Each row was made from one small tree. The marks that hang from a mark follow it in brackets, in alphabetical order. Every link used is in the known rows. Write each row's tree.
Known rows
kodet[lilin sufiz]: [ 0.57  0.52  0.12 -0.41  0.40 -0.69 -0.42  0.51 -1.53 -1.22  0.32 -1.12
  1.81 -0.81 -0.65 -1.13 -0.41  1.50  0.45 -0.39  2.11  0.76 -0.79 -1.16
 -0.83  1.32 -2.00 -0.77 -0.90 -1.04 -1.07  0.26]
zubut[didap[kodet[sufiz]] lilin[sosuzud[nukol]]]: [-3.44  1.32 -3.44 -1.28  0.04 -0.28 -3.28  2.10 -0.82 -4.99 -1.52 -0.73
 -1.60 -4.42 -0.41  0.63  1.30 -0.06 -0.34 -0.72  0.86  3.16 -0.11 -3.41
  0.25  1.46 -1.20 -0.70 -0.69 -1.52 -2.14  0.60]
zubut[didap[kodet[sufiz]] lilin[sosuzud]]: [-1.84  1.58 -2.37 -1.29 -0.43 -0.14 -2.97  1.89 -0.76 -3.99 -0.85 -0.97
 -2.81 -4.61  1.49  0.28  1.05 -0.43 -0.16 -0.39  1.63  2.69 -0.07 -2.67
  0.14  0.98 -0.14 -0.98 -0.81 -1.42 -0.79  0.94]
lilin[sosuzud[nukol[kodet[didap sufiz]]]]: [-3.66  0.79  0.70 -0.58  1.01 -0.59 -0.14  1.00 -1.38 -3.28 -0.84  0.27
  2.08 -0.33  0.24  1.05  1.15  0.51 -0.45  0.20  0.24  1.45 -1.32 -2.86
  0.31  0.63  0.21 -0.47 -2.30 -0.09 -1.43  0.45]
sosuzud[didap[kodet[sufiz] zubut[lilin]]]: [-1.65  2.10 -5.39 -0.96  0.76 -0.12 -0.79  0.72 -2.10 -2.38 -1.66 -0.96
 -1.49 -0.81 -0.12  0.83  0.76  1.20 -0.08 -1.60  1.79  2.98 -0.23 -1.28
 -1.01  1.81 -0.26 -0.65 -0.51 -1.88 -0.79  0.04]
kodet[nukol[zubut[lilin]] sufiz]: [-1.52  2.23  0.42  0.00  0.08 -0.13 -1.47  0.65 -1.66 -1.92 -0.10 -1.42
 -3.98 -1.39  2.90  1.36  0.14  0.71  0.54 -0.87  1.35  0.20  0.10 -1.97
 -0.97  1.11  0.39 -0.47 -0.11 -0.16  0.82  0.49]
sosuzud[didap[kodet] nukol]: [-3.01 -0.20 -6.15 -1.46  1.21 -0.51  0.33  0.27 -1.13 -2.89 -1.48 -0.42
  1.31 -1.13 -3.89  1.62  0.64  0.48 -0.61 -1.50 -0.11  2.25 -0.93 -1.89
  0.07  1.67 -1.00 -0.11 -0.77 -2.31 -1.20 -0.91]
sosuzud[didap[kodet[lilin]] nukol[zubut]]: [-1.42 -1.21 -7.21 -0.47  0.90 -0.05 -0.42  1.00 -1.16 -2.84 -1.01 -1.21
  2.75  0.20 -4.59  1.64 -1.15  2.08  0.26 -2.21  0.04  2.75 -0.21 -1.65
  0.20  1.58 -2.36 -0.23 -0.42 -1.89 -1.01 -0.87]
sosuzud[didap]: [-1.06  0.17 -3.92 -1.41  0.12 -0.57  0.21 -0.08 -1.62 -0.88 -0.27 -0.54
  1.38 -0.79 -1.27  0.81  0.10  0.25 -0.40 -1.18  0.71 -0.02 -1.37 -1.31
 -0.62  1.26 -0.26 -0.24 -0.92 -1.87  0.19 -0.77]
didap[kodet zubut[lilin]]: [ 0.52  1.06 -2.73 -1.01  0.34 -0.76 -0.71  0.41 -1.63 -2.93 -0.71 -0.21
 -2.00 -1.42  0.32 -0.09  0.41  0.11  0.28 -0.58  0.87  3.48 -0.58 -0.68
 -0.72  1.47  0.19 -0.42 -0.56 -1.18 -0.57  1.94]
didap[kodet[nukol sufiz] zubut[lilin[sosuzud]]]: [-2.82  2.31  1.92 -0.71  0.04 -0.16 -1.22  0.64 -1.90 -4.00 -0.61 -1.19
 -3.28 -0.70  1.09  1.83  0.25  0.16  0.44  0.09  0.88  3.04 -0.06 -1.64
 -0.62  0.90  1.94 -0.69 -0.38 -0.71 -1.85  2.18]
sosuzud[didap[kodet]]: [-1.43 -0.03 -4.91 -1.21  0.65 -0.56  0.38  0.10 -1.02 -1.93 -0.79 -0.62
  0.21 -1.27 -2.04  1.06  0.52  0.28 -0.44 -1.07  0.67  1.89 -0.96 -1.32
 -0.06  1.05 -0.33 -0.34 -0.73 -2.12  0.18 -0.26]
zubut[didap[kodet[nukol sufiz]] lilin[sosuzud]]: [-3.52  1.89 -0.16 -0.94 -0.47  0.09 -2.76  1.35 -0.85 -3.92 -0.32 -1.29
 -4.62 -4.33  2.12  1.60  0.37 -0.45 -0.07  0.14  1.20  2.33  0.06 -2.61
 -0.18  0.69  1.09 -0.76 -0.38 -0.72 -0.50  1.39]
sosuzud[didap[zubut[lilin[kodet[sufiz]]]] nukol]: [-3.83  2.84 -6.83 -1.49  0.83  0.32  0.25  1.07 -2.68 -2.43 -1.92 -0.75
  2.97 -0.30 -0.82  2.31  0.17  1.37  0.02 -2.06  1.33  0.19 -0.30 -1.78
 -0.98  2.48 -1.11 -0.14 -0.46 -2.87 -1.99 -1.50]
didap[kodet[lilin[sosuzud] nukol] zubut]: [-0.88 -0.29  2.03 -0.69 -0.47 -0.28 -0.21 -0.06 -1.62 -3.36  0.66 -1.14
  0.37  2.07 -2.43  1.37 -2.11  0.62  0.86  0.48 -0.17  3.13 -0.48 -0.32
 -0.19  0.55  1.54 -0.47 -0.42 -0.66 -2.22  2.60]
nukol[zubut]: [ 0.01 -0.18 -2.41 -0.41  0.14 -0.60 -0.07  0.22 -1.37 -1.55 -0.01 -0.54
  0.31 -0.10 -0.13  0.34 -0.02 -0.03  0.47 -1.05  0.92  0.13 -0.43 -1.07
 -0.88  1.10 -0.13 -0.33 -0.30 -0.96  0.70  0.06]
kodet[didap[zubut] lilin[sosuzud[nukol]] sufiz]: [-1.72  0.26  1.95 -0.89  0.27 -0.23 -0.27  1.11 -1.92 -3.01 -0.57 -0.68
  3.31  2.25 -2.61  1.26 -0.06  1.37  0.79 -0.23  0.55  2.02 -0.86 -1.50
 -0.58  1.33 -1.02 -0.59 -1.85 -0.29 -3.92  1.55]
sosuzud[didap nukol]: [-2.20  0.03 -5.12 -1.58  0.48 -0.51  0.06  0.04 -1.63 -1.86 -0.92 -0.37
  2.87 -0.52 -2.99  1.28  0.43  0.79 -0.62 -1.49 -0.12  0.26 -1.34 -1.82
 -0.61  1.72 -1.16 -0.01 -0.92 -1.94 -1.21 -1.45]
lilin[kodet]: [-1.18  0.80 -2.02 -1.04  0.29 -0.56  1.29  0.13 -1.55 -1.55  0.12 -0.17
  2.52 -1.54  0.25  1.18 -0.21 -0.43  0.35 -0.36  1.08 -0.85 -0.79 -0.83
  0.00  1.18 -0.25 -0.25 -0.40 -2.54  0.19 -0.21]

Which tree is each row?
[-3.48  2.92  2.62 -0.66 -0.07 -0.02 -0.61  1.17 -1.64 -2.87  0.18 -1.24
 -1.16 -3.20  2.86  3.10 -0.25  0.06  0.44  0.17  0.93 -0.99 -0.38 -2.36
  0.28  0.81  1.02 -0.41 -0.87 -1.85 -1.13  0.75]
zubut[lilin[kodet[nukol sufiz] sosuzud]]
[-1.71  2.58  0.31 -0.82  0.83 -0.35  0.16  1.38 -1.13 -1.68 -0.33 -0.33
 -1.36 -4.02  4.01  2.37  1.39  0.26  0.43 -0.44  1.95 -0.18 -0.81 -2.10
 -0.01  1.12 -1.07 -0.41 -1.70 -1.35  0.26  0.62]
zubut[lilin[kodet[didap sufiz]]]
[-3.17  1.54  1.38 -0.98  0.25 -0.04  1.56  0.74 -1.73 -2.36 -0.42 -0.36
  2.61  1.46  0.45  2.70  0.41 -0.36  0.90  0.05  1.53 -0.13 -0.43 -1.02
 -0.20  0.80  1.13 -0.57 -1.31 -1.58 -1.77  0.74]
lilin[kodet[didap[zubut] sufiz] sosuzud]
[-0.73 -0.21 -6.57 -0.31 -0.25 -0.18 -1.42  0.61 -1.64 -1.78 -0.26  0.18
  0.87 -0.16  1.43 -1.45 -0.78  0.03 -0.29 -0.72  1.26  1.01 -0.18 -1.09
 -0.99  0.72  0.94 -0.42 -0.02 -0.61  2.75 -0.41]
nukol[kodet zubut[didap]]
[ 0.53  0.54 -5.17 -0.87 -0.86 -0.22 -2.84  1.21 -1.39 -2.12 -0.28 -0.53
 -2.58 -3.17  2.43 -0.45 -0.07 -0.11  0.23 -1.44  1.09  0.65 -0.11 -1.69
 -1.03  1.26 -0.49 -0.44 -0.11 -0.79  1.43  0.24]
nukol[zubut[didap lilin]]
[-3.88  2.84 -0.21 -1.22 -1.01  0.43 -1.72  1.64 -1.40 -3.08  0.13 -1.13
 -2.10 -4.02  3.17  2.38 -0.30 -0.35  0.22  0.06  1.37 -0.62  0.04 -2.51
 -0.03  0.86  1.00 -0.47 -0.32 -1.69 -0.37  0.18]
zubut[didap lilin[kodet[nukol sufiz] sosuzud]]
[-2.16  0.32 -6.55 -0.83  1.33 -0.05  0.09  0.53 -2.12 -2.78 -1.62 -1.22
  3.97  1.99 -4.84  0.81 -0.66  2.36  0.13 -1.60  1.26  3.44 -0.18 -1.10
 -0.88  2.11 -1.95 -0.54 -0.33 -1.80 -2.69 -0.53]
sosuzud[didap[kodet[lilin sufiz] zubut] nukol]
[-2.45  0.89 -1.08 -0.39  0.11  0.12  1.15  0.01 -1.63 -1.70  0.65 -0.82
  0.18  0.06  0.84  2.97 -1.19 -0.14  0.86 -0.64  0.61 -1.44  0.10 -0.62
 -0.48  0.79  1.19 -0.04  0.35 -1.55  1.10 -0.31]
lilin[kodet[nukol[zubut]]]
[-2.14 -0.33 -6.54 -0.93  0.48 -0.15  0.16  0.43 -1.63 -2.05 -1.23 -0.62
  2.43  0.54 -3.18  1.60 -0.06  0.93 -0.09 -2.27 -0.17  0.20 -0.67 -1.81
 -0.77  1.65 -0.91 -0.02 -0.42 -1.67 -0.66 -1.74]
sosuzud[didap nukol[zubut]]
[-3.48 -0.28 -5.52 -1.16 -0.61  0.34 -0.75  1.58 -1.41 -3.83 -0.76 -0.49
  3.91 -0.73 -1.81  2.04 -0.93 -0.65  0.54 -1.23  0.12 -0.63  0.30 -2.12
  0.14  1.31  0.15 -0.24 -0.10 -2.30 -1.09 -0.92]
lilin[kodet sosuzud[nukol[zubut[didap]]]]
[-1.14  0.93 -2.07 -1.49 -0.77 -0.53 -1.84  1.10 -1.56 -2.43 -0.28 -0.85
 -0.27 -2.97  0.44  1.55  0.09  0.27 -0.38 -1.11 -0.14  0.49 -1.43 -2.56
  0.33  0.95 -0.14 -0.24 -1.65 -1.95 -1.34  0.31]
zubut[lilin[sosuzud[didap]]]
[-0.97  0.48 -3.04  0.14  1.35 -0.75 -0.42  0.59 -1.95 -2.31 -0.52 -0.32
  4.44 -0.40 -0.85 -1.72 -0.86  2.33 -0.18 -0.43  1.22  1.98 -0.97 -1.91
 -0.35  1.38 -1.98 -0.53 -1.13 -0.84 -1.18 -0.31]
sosuzud[nukol[kodet[lilin sufiz]]]
[-3.28  0.55 -2.50  0.24  0.83 -0.39 -0.95  1.12 -1.96 -3.66 -1.08 -0.44
  3.84  0.90 -0.82  0.31 -0.21  0.86 -0.08 -0.87  0.42  1.10 -0.17 -2.81
 -0.09  0.96  0.32 -0.50 -0.89 -0.84 -1.34 -0.58]
lilin[sosuzud[nukol[kodet[sufiz] zubut]]]
[-0.05  0.36 -6.26 -0.79 -0.30 -0.11 -2.61  1.54 -0.70 -3.05 -0.78 -0.58
 -3.44 -3.48  1.54  0.12  0.06 -0.13  0.17 -1.41  1.14  2.73  0.31 -1.71
 -0.31  1.06 -0.29 -0.52  0.03 -1.00  1.66  0.74]
nukol[zubut[didap[kodet] lilin]]
[-0.23 -0.69 -2.34 -0.35 -1.16  0.15 -1.70  0.36 -1.39 -1.60  1.03 -1.17
 -0.78  0.28  0.02  0.17 -2.32  0.77  0.73 -0.46  0.77  0.56  0.00 -0.74
 -1.27  0.74 -0.14 -0.38  0.30 -0.03  1.17  0.44]
kodet[lilin nukol[zubut[didap]]]
[-0.62  1.77 -1.75  0.48  0.98 -0.40 -1.33  1.48 -1.43 -1.72 -0.68 -0.15
 -2.36 -1.89  4.98  0.56  0.81  1.26  0.05 -0.66  1.65  1.71 -0.57 -2.42
 -0.29  0.73  0.03 -0.52 -1.65  0.33  1.79  0.79]
nukol[kodet[didap sufiz] zubut[lilin]]
[-2.00  1.87 -2.39 -0.54 -0.50  0.37 -2.70  0.98 -1.46 -2.03 -0.14 -1.23
 -4.68 -2.12  3.15  0.70  0.00  0.19  0.24 -0.99  1.75  0.05  0.43 -2.23
 -1.58  1.11  0.34 -0.48  0.29 -0.12  1.63  0.01]
kodet[nukol[zubut[didap lilin]] sufiz]
[-1.42 -0.50 -3.63 -1.47 -0.46 -0.25 -0.46  0.56 -2.37 -2.67 -0.61 -0.85
  5.65  2.49 -5.32  0.96 -1.93  1.62  0.29 -1.35 -0.63  1.56 -1.17 -1.26
 -0.48  1.57 -0.83 -0.18 -1.08 -1.92 -3.96  0.01]
kodet[lilin[sosuzud[didap[zubut] nukol]]]
[-1.28  0.81 -3.37  0.75  1.02 -0.48 -0.21  0.44 -1.98 -1.69 -0.64 -0.49
  1.78  0.57  1.57 -1.00 -0.29  0.95  0.04 -0.80  2.07  0.68 -0.16 -1.45
 -0.88  1.02  0.52 -0.56 -0.36 -0.54  1.39 -0.44]
nukol[kodet[sufiz] zubut]
[-4.54  1.48  0.20 -1.36  0.69  0.13  1.34  0.94 -1.80 -3.43 -1.07 -0.16
  3.36  1.35 -1.38  3.27  0.71 -0.01  0.71 -0.32  0.77  0.20 -0.37 -1.77
 -0.17  1.33  0.15 -0.39 -1.23 -1.59 -3.10  0.34]
lilin[kodet[didap[zubut] sufiz] sosuzud[nukol]]
[ 0.28  0.48 -1.91 -0.45  0.90 -0.46  0.08  0.15 -1.73 -2.39 -0.50 -1.12
  1.74  1.74 -1.86 -0.79 -0.82  1.44  0.73 -0.37  2.25  3.26 -0.14 -0.15
 -1.04  1.45 -0.94 -0.85 -0.23 -1.16 -1.49  1.28]
didap[kodet[lilin sufiz] zubut]
[-2.78 -0.30 -3.06 -0.97  0.25 -0.15 -1.94  1.58 -0.76 -4.50 -0.72 -1.13
  2.29 -2.09 -3.18  0.06 -0.31  0.92  0.12 -0.48  1.08  3.09  0.00 -2.48
  0.25  1.32 -2.01 -0.86 -0.57 -1.35 -2.69  0.27]
zubut[didap[kodet[lilin[sosuzud[nukol]] sufiz]]]
[-0.32 -0.09  4.13 -0.65 -0.25 -0.50  0.21 -0.13 -0.98 -0.99  1.40 -0.59
 -1.66 -0.57  0.55  1.87 -0.72  0.91  0.44  0.49  0.12  0.72 -1.49 -0.99
 -0.55  0.34 -0.01 -0.26 -1.57  0.64 -0.04  1.95]
kodet[didap lilin nukol]
[-2.71 -0.21 -8.22 -0.32  0.78 -0.28 -0.21  0.42 -2.08 -2.18 -1.28 -0.05
  3.79  1.10 -1.92  0.71 -0.67  1.38 -0.58 -1.86 -0.17  1.04 -0.78 -1.88
 -0.43  1.32 -0.27  0.01 -0.90 -1.45  0.59 -1.81]
sosuzud[didap nukol[kodet zubut]]
[-2.45  0.91 -4.83 -0.83  1.14 -0.21  0.30  0.35 -1.24 -1.82 -1.22 -1.04
  0.34 -0.89 -1.39  1.14  0.94  0.74 -0.41 -1.22  1.91  1.78 -0.55 -1.77
 -0.31  1.33 -0.60 -0.62 -0.46 -2.06 -0.06 -0.92]
sosuzud[didap[kodet[sufiz]]]
[-2.93  2.25 -4.36 -0.43 -0.08  0.43 -0.80  2.06 -1.90 -2.54 -0.98 -1.58
  1.82 -2.20  1.07  3.41 -0.50  0.82  0.47 -1.97  1.39 -0.99  0.11 -2.62
  0.56  1.24 -0.43 -0.38 -0.91 -2.98 -0.94 -1.43]
nukol[zubut[lilin[kodet[sufiz] sosuzud[didap]]]]
[-2.76  1.41 -0.09 -0.56  0.99 -0.33  0.54 -0.61 -1.87 -2.68 -0.48 -0.92
 -2.03  1.73 -0.81  1.06  0.10  0.21  0.45  0.10  1.60  2.32  0.07 -0.54
 -1.55  1.10  1.72 -0.60  0.28 -0.59 -0.42  1.21]
didap[kodet[nukol sufiz] zubut]
[-2.77  1.41  0.95 -1.18  0.03  0.01  2.09 -0.59 -1.76 -1.28  0.52  0.06
 -0.75  1.62  1.19  3.37 -0.08 -0.40  0.83  0.42  0.59 -0.41 -0.75 -0.18
 -1.03  0.73  2.09  0.07 -0.52 -0.67  0.41  1.39]
lilin[kodet[didap[zubut] nukol]]
[-1.99  1.20 -4.55 -0.80 -0.63  0.20 -0.60  1.83 -1.71 -2.56 -0.49 -1.13
  1.94 -2.42  0.67  3.61 -1.14  0.54  0.48 -1.79  0.17 -0.82 -0.25 -2.31
  0.91  1.10 -0.15 -0.10 -0.88 -3.16 -0.62 -0.67]
nukol[zubut[lilin[kodet sosuzud[didap]]]]
[-2.98  0.10 -4.04 -0.31  0.45  0.10  0.29 -0.14 -1.19 -2.06 -0.33 -1.21
 -2.27  0.50 -1.63  3.18 -0.55  0.53  0.01 -1.31  0.16  1.51 -0.03 -1.40
 -0.43  0.87  1.14 -0.15  0.12 -1.25  1.36 -0.42]
sosuzud[didap[kodet[nukol[zubut]]]]
[-2.23  0.29 -5.69 -1.73  0.26 -0.33  0.53 -0.42 -2.43 -1.91 -1.27 -0.17
  3.24  2.51 -3.70  0.62 -0.10  0.67 -0.24 -1.61 -0.19  0.73 -1.00 -1.06
 -1.37  1.88 -0.28 -0.05 -0.58 -1.90 -1.88 -0.81]
sosuzud[didap[zubut] nukol]
[-3.60  0.36 -0.58  0.24  0.99 -0.19 -0.34  1.48 -1.57 -3.47 -1.16 -0.08
  1.59  0.87  0.22  1.66  0.48  0.78  0.05 -0.47  0.30  1.45 -0.55 -2.96
  0.14  0.71  0.44 -0.47 -1.77  0.03 -1.12  0.13]
lilin[sosuzud[nukol[kodet[didap sufiz] zubut]]]
[-0.61  0.38 -1.70 -0.72  0.52 -0.74  0.81 -0.31 -1.94 -1.33 -0.16  0.88
  1.14  1.89  1.35 -0.29  0.27  0.13 -0.08  0.38  0.63  2.24 -1.49 -0.37
 -1.09  0.65  1.58 -0.25 -1.37  0.18  1.14  1.54]
nukol[kodet[didap[zubut]]]
[-2.76  1.62  1.45  0.23  0.30  0.00 -1.77  1.35 -1.04 -4.00 -0.43 -1.74
 -4.43 -2.33  1.86  2.83  0.02  0.35  0.61 -0.46  0.79  2.22  0.45 -2.43
  0.12  0.67  1.11 -0.60 -0.23 -0.61 -0.69  1.46]
didap[kodet[nukol[zubut[lilin[sosuzud]]] sufiz]]
[-0.88  1.64  2.82 -1.30 -0.42 -0.36 -0.53 -0.12 -1.83 -1.59  0.36 -0.13
 -4.73 -0.04  2.78  2.10  0.51  0.10  0.44  0.17  0.11  1.51 -1.20 -1.00
 -1.29  0.79  1.84 -0.08 -1.24  0.72  0.05  2.53]
kodet[didap[zubut[lilin]] nukol]
[-4.42  1.96  2.56 -0.76  0.03  0.01  0.97  0.35 -1.65 -2.54  0.40 -1.14
  0.79 -0.86  0.56  3.10 -0.56 -0.30  0.48  0.41  1.16 -1.49 -0.25 -1.85
  0.09  0.58  1.42 -0.38 -0.43 -1.91 -1.08  0.16]
lilin[kodet[nukol sufiz] sosuzud]
[-2.67 -0.18 -3.49 -0.31  0.18  0.21 -1.05  1.56 -1.74 -2.82 -0.99 -1.83
  5.01  0.94 -4.01  1.68 -1.30  2.17  0.46 -1.96  0.44  0.63 -0.23 -2.54
  0.03  1.56 -2.08 -0.49 -0.96 -1.61 -3.00 -1.30]
kodet[lilin[sosuzud[didap nukol[zubut]]] sufiz]
